What can hang from each mark:
lasi: bizup tulal
lubiru: soga tulal
tulal: lasi lubiru tubu
tubu: soga tulal
bizup: lasi tulal
soga: lubiru tubu tulal

Every row comes from one small tree of marks. The marks that hang from a mark follow it in brackets, in alphabetical order. Every link used is in the known rows. Which tree was each row made from?
In the rows, 128 means zero.
Known rows:
bizup(tulal(lasi lubiru(soga))): [ 34 149 127 175 101 172 141 114 129 147 127 147 141 135 129 198 137 154
  99 153 100  79]
tulal(lubiru tubu(soga)): [ 66 178 139 145 120 151 135 118 100 127 128 185 143 120 126  92 113 161
 103 150  97  83]
tubu(soga tulal(lasi lubiru)): [ 40 158 128 195 111 164 137  91  82 123 155 221  97 131 131 152 127 202
 132 161  93  63]
tubu(tulal(lasi(bizup) lubiru(soga))): [ 32 165 139 190 130 171 130  96  84 148 136 192 126 138 133 157 135 169
  87 142 123  36]
lubiru(tulal(lasi(bizup))): [103 144 118 145 135 157 130 133 106 146 146 143 124 133 130 149 133 142
 113 146 149  84]
bizup(lasi tulal): [114 117 140 159  85 115 138 155 133 162 124 114 117 134 121 161 108  97
 132 133 103 143]
soga(lubiru tulal(lasi tubu)): [ 70 169 117 164  91 169 119 127 134 192 180 129 169 105 119 125 129 166
 105 144  95  93]
tulal(lasi(bizup) lubiru): [ 67 172 121 177 141 158 131 128 126 150 143 158 138 146 127 111 132 156
  96 137 135  93]
tulal(tubu): [131 155 136 123 124 129 128 124 127 126 131 137 146 117 126  96 118 125
 113 140 112 112]
bizup(tulal(tubu)): [129 151 128 142  90 124 135 125 132 141 125 120 118 116 122 118 109 109
 107 156  98 121]
tulal(lasi(bizup)): [119 152 138 174 132 140 123 143 127 149 159 146 121 137 131 111 131 134
 116 136 146 110]
lubiru(soga(tubu(tulal(lasi(bizup))))): [ 85 171 150 184 111 143 115 114  72 145 159 193 131 122 132 132 121 163
  93 137 113  39]
lubiru(soga(tubu)): [102 149 146 122 119 133 119 131 102 130 127 149 171 117 130 134 123 141
 102 118 108  82]
lubiru(soga(tubu) tulal(lasi)): [ 74 150 129 122 123 167 127 126  92 130 144 166 177 117 133 185 132 171
 110 141 108  47]
lasi(bizup tulal): [114 154 143 159 101 149 119 149  90 162 119  99 116 135 119 113 135 124
 114 124 165 124]
tulal(tubu(soga)): [117 158 155 141 110 134 127 131  99 125 142 174 128 110 129  92 114 139
 123 150 106 101]
soga(tubu): [130 153 128 125 119 118 122 133 118 128 135 141 149 122 124 101 115 142
 115 122 106 114]
tubu(soga): [115 131 147 148 114 131 126 132 100 126 141 163 111 121 131 126 124 143
 138 139 121 117]
bizup(lasi(tulal(lubiru tubu))): [ 50 180 149 150  92 169 139 150 101 163 107 129 175 135 112 119 118 143
 107 128 108 106]
tubu(soga(tulal(lasi lubiru))): [ 37 151 125 183 110 176 137 118 120 169 168 160 137 127 127 158 134 197
 126 138 102  90]
bizup(lasi tulal(lubiru(soga))): [ 37 132 144 160  95 147 144 142 119 167 100 134 152 138 123 192 115 118
  99 129  95  97]
tubu(soga(lubiru) tulal(lasi)): [ 59 152 130 203  82 156 117 108  71 146 174 216  98 113 128 151 131 186
 134 164  96  69]

Which tree is each row?
[ 35 180 139 138  97 176 125 128  78 146 101 134 184 128 118 151 136 174
  90 118 116  70]
lasi(tulal(lubiru(soga(tubu))))
[ 90 144 148 123 111 157 127 119 121 169 137 113 174 104 126 145 125 136
  99 125 109  83]
lubiru(soga(tulal(tubu)))
[ 37 195 146 155 103 172 118 139  67 164 101 133 173 133 118 122 131 158
  68 116 136  60]
lasi(bizup tulal(lubiru(soga(tubu))))
[ 79 158 110 167 109 133 135 126 123 161 105 119 103 141 120 121 115 118
  83 142 123 110]
lasi(bizup(tulal(lubiru)))
[ 63 174 127 161 111 167 128 135  92 162 101 111 132 145 116 112 136 146
  92 123 155 107]
lasi(bizup tulal(lubiru))
[ 52 183 131 193  83 162 142 119 116 141 150 185 121 121 125 131 114 166
 108 179  78  83]
bizup(tulal(lasi lubiru tubu(soga)))
[ 55 190 122 174 125 171 133 123 134 189 160 133 159 127 121  95 123 165
  79 137 114  76]
soga(tulal(lasi(bizup) lubiru tubu))
[ 73 181 114 185  91 150 105 145 114 211 182 129 160 115 116 100 122 167
  86 124 111  86]
soga(lubiru tubu tulal(lasi(bizup)))
[ 42 192 140 170 133 163 122 131 102 153 141 178 179 134 130 116 126 169
  71 127 116  47]
tulal(lasi(bizup) lubiru(soga(tubu)))
[120 180 144 168 126 143 123 138 124 148 162 156 139 125 128  78 120 131
  99 147 131  95]
tulal(lasi(bizup) tubu)
[ 66 143 110 170  96 165 119 131 136 193 176 119 153 116 120 158 140 168
 120 132 112 108]
soga(lubiru tulal(lasi))
[ 51 171 141 122 133 163 135 111 112 130 109 158 184 121 129 126 125 145
  80 134 104  65]
tulal(lubiru(soga) tubu)
[ 60 153 107 178 102 156 144 116 145 144 136 139 120 139 124 166 130 154
 113 157  99 110]
bizup(tulal(lasi lubiru))
[112 174 130 187 112 127 117 116  87 144 165 186 109 127 126  99 113 163
 106 140 109  68]
soga(tubu(tulal(lasi(bizup))))
[ 93 138 145 192 102 146 128 104  82 124 172 210  84 122 135 153 127 179
 151 161 104  80]
tubu(soga tulal(lasi))
[ 72 140 128 174  85 139 115 108  61 144 143 197  92 110 125 137 122 164
 126 152 100  80]
tubu(soga(lubiru) tulal)
[ 69 198 130 171 136 161 131 125 126 149 147 167 154 134 125  77 121 152
  81 147 119  77]
tulal(lasi(bizup) lubiru tubu)
[107 170 137 172 115 154 124 136 133 188 176 121 146 118 123  96 121 142
 100 137 125  95]
soga(tulal(lasi(bizup) tubu))
[102 157 131 155 110 159 131 122 146 169 176 122 158 112 124 127 126 158
 121 141 104 103]
soga(tulal(lasi tubu))
[ 38 198 156 152 108 185 125 132  75 164  99 128 171 129 120 112 132 141
  66 130 141  60]
lasi(bizup tulal(lubiru(soga) tubu))
